Known rows, with every step that occurs
runet > puvek > biza > nipite > vugo: -3.69 -1.61 -0.12 -2.73 -1.50 1.50 0.38 0.73 -2.46 -2.38 0.16 1.71 -0.20
 0.56 2.18 -2.46 0.07 -0.92
runet > puvek > biza > rudon: -3.28 -2.26 0.42 -2.61 -1.93 1.16 0.06 0.36 -0.68 -2.88 -0.45 1.86 -0.81
 1.20 1.56 -2.23 -0.06 -0.22
biza > runet > puvek: -3.49 -2.59 1.96 -3.35 0.07 0.59 0.68 -1.55 -1.62 -2.68 1.00 2.42 -0.76
 -1.07 2.00 -0.71 0.30 0.58
puvek > biza: -3.15 -0.37 -0.80 -2.30 -0.79 1.41 -0.93 1.53 -1.72 -1.34 0.46 2.97
 -0.79 0.79 -0.19 -2.24 -0.04 0.48
rudon > biza > nipite > runet: -4.89 1.36 -0.85 -3.76 -1.15 0.63 1.09 1.51 -2.96 -0.35 0.32 2.28 -0.67
 -1.87 3.17 -1.68 -1.14 2.15
biza > puvek > runet > nipite: -2.74 -0.71 1.35 -3.29 -0.85 1.40 -0.40 -0.74 -2.56 -2.97 0.02 1.91
 -0.59 0.39 2.02 0.41 0.82 0.38
rudon > biza > runet: -5.33 -0.02 0.06 -3.42 -0.54 0.41 0.45 0.95 -1.69 -0.09 1.91 3.10 -0.38
 -1.49 1.78 -0.99 -0.94 2.02
rudon > biza > puvek > runet > nipite: -4.95 -0.06 0.05 -3.71 -1.46 1.19 -0.19 0.99 -2.42 -1.08 1.30 2.38 -0.01
 0.08 1.87 -0.35 -0.75 1.16
puvek > runet: -3.71 0.31 1.09 -2.86 0.42 0.93 -0.81 -0.77 -2.31 -1.70 -1.21 2.84 -1.47
 0.27 0.54 -1.00 0.57 1.85
runet > biza > puvek: -2.92 -0.87 -0.06 -2.75 -1.79 1.33 -0.71 0.55 -1.22 -1.90 0.91 2.93
 -0.24 -0.74 2.63 -0.24 1.03 -0.64
runet > biza > rudon: -3.61 0.79 -0.63 -2.16 -2.30 -0.15 -0.44 0.81 -0.18 -1.26 -0.67 3.46
 -1.26 -1.34 4.58 -1.52 0.69 1.56
nipite > vugo: -3.45 1.95 -0.11 -0.12 -0.83 0.65 2.03 2.22 -1.33 0.89 -0.20 1.41 0.25
 -2.29 2.19 -0.20 2.37 -1.24
biza > puvek: -1.11 -0.72 1.10 -1.96 -1.08 1.82 0.66 0.71 -0.79 -2.14 0.41 1.27 -0.43
 -0.50 0.39 0.42 2.03 -1.45
biza > runet: -3.27 -0.69 1.37 -2.91 0.44 0.24 0.45 -0.83 -1.60 -1.65 1.05 3.00 -1.13
 -1.82 1.86 -0.59 0.67 1.57
nipite > biza > rudon: -4.27 1.76 -0.63 -2.16 -2.06 0.35 0.74 2.39 0.02 -2.41 -0.74 1.82 -0.92
 -1.40 4.08 -0.92 -0.10 1.93
rudon > biza > runet > nipite: -5.36 0.20 -0.34 -3.77 -0.95 0.17 0.20 0.60 -2.58 -0.10 1.80 3.17 -0.27
 -1.78 3.13 -1.22 -1.45 2.61
nipite > runet > puvek > biza: -4.29 -2.93 1.39 -3.78 -0.70 1.39 0.92 -0.64 -2.38 -3.21 -0.79 1.41
 -0.73 0.07 1.31 -0.45 -0.78 0.05
nipite > runet > biza > puvek: -4.31 -1.58 1.08 -3.78 -1.06 1.02 0.65 -0.45 -2.15 -2.81 -0.17 2.09
 -0.64 -1.27 3.05 0.92 -0.03 0.33

Rows
-5.32 -1.16 0.66 -3.72 -0.83 0.99 0.48 0.57 -1.63 -3.51 1.24 2.09 -0.16
 -1.18 3.21 -0.41 -0.91 1.13 -> nipite > biza > runet > puvek
-5.21 0.44 0.56 -3.39 -0.88 0.04 -1.43 -0.82 -1.66 -2.26 -1.09 3.85
 -1.57 0.28 3.65 -1.19 -0.03 2.90 -> puvek > runet > biza > rudon
-3.47 -0.30 1.28 -2.88 -1.07 1.25 0.08 -0.28 -2.67 -2.58 0.23 1.68 -0.17
 0.04 2.68 0.74 1.05 -0.09 -> biza > puvek > runet > nipite > vugo
-4.90 -0.18 0.38 -3.44 -1.20 1.40 -0.04 1.23 -1.77 -1.05 1.42 2.32 -0.11
 0.19 0.96 -0.20 -0.37 0.81 -> rudon > biza > puvek > runet
-4.52 -2.57 1.39 -3.67 -1.14 0.86 1.15 -0.56 -1.75 -3.45 -1.13 1.41
 -0.98 0.04 2.31 -0.49 -0.76 0.62 -> nipite > runet > puvek > biza > rudon
-4.87 -0.05 0.51 -3.53 -0.22 0.70 -1.68 -0.93 -2.57 -1.92 -0.60 3.83
 -1.19 0.33 2.16 -1.16 -0.01 2.06 -> puvek > runet > biza
-3.34 -0.43 0.76 -3.46 -0.12 -0.08 0.20 -1.27 -2.84 -1.64 0.80 3.04
 -0.93 -2.19 3.76 -0.87 -0.14 2.37 -> biza > runet > nipite
-4.99 0.46 -0.53 -4.00 -1.32 0.82 1.13 1.18 -2.99 -0.88 0.32 1.98 -0.54
 -1.49 3.21 -1.74 -1.32 1.66 -> rudon > biza > nipite > runet > puvek
-4.11 1.28 -1.54 -2.37 -1.23 0.83 0.02 2.19 -2.96 -1.12 0.68 2.74 -0.52
 -0.16 2.82 -2.66 0.03 0.71 -> puvek > biza > nipite > vugo
-5.13 0.12 0.19 -3.36 -0.55 0.77 0.36 1.07 -1.59 -2.74 1.29 2.50 -0.40
 -1.71 3.12 -0.27 -0.70 1.83 -> nipite > biza > runet
-2.70 -0.89 1.73 -2.93 -0.51 1.68 -0.25 -0.42 -1.67 -3.02 0.16 1.89
 -0.74 0.66 0.64 0.61 1.32 -0.19 -> biza > puvek > runet
-5.18 -0.67 -0.43 -3.24 -0.81 0.33 -0.61 0.47 -3.02 -1.77 1.86 3.45
 -0.37 -0.10 3.07 -1.61 -0.94 1.69 -> puvek > biza > runet > nipite > vugo
-3.49 1.82 -1.23 -2.73 -2.33 0.18 0.24 1.26 -2.15 -1.82 -1.12 2.00 -0.70
 -1.88 5.61 -1.43 -0.72 2.48 -> runet > nipite > biza > rudon
-3.17 1.33 -1.26 -2.89 -1.66 0.87 -0.06 1.17 -3.01 -1.49 -0.64 1.96
 -0.28 -1.86 4.12 -1.42 -0.70 1.63 -> runet > nipite > biza
-2.96 -2.05 -0.06 -3.17 -1.34 1.65 -0.12 0.24 -2.36 -2.81 -0.06 1.95
 -0.64 0.88 1.46 -2.79 -0.25 -0.49 -> runet > puvek > biza > nipite
-5.61 0.44 -0.04 -3.24 -1.59 1.04 0.32 1.48 -2.47 -0.64 1.53 2.16 0.39
 -0.25 2.60 0.03 -0.49 0.76 -> rudon > biza > puvek > runet > nipite > vugo
-4.88 0.69 0.08 -3.97 -0.32 0.53 -1.63 -0.90 -3.37 -2.20 -0.68 3.89
 -1.45 -0.06 3.59 -1.77 -0.21 2.67 -> puvek > runet > biza > nipite
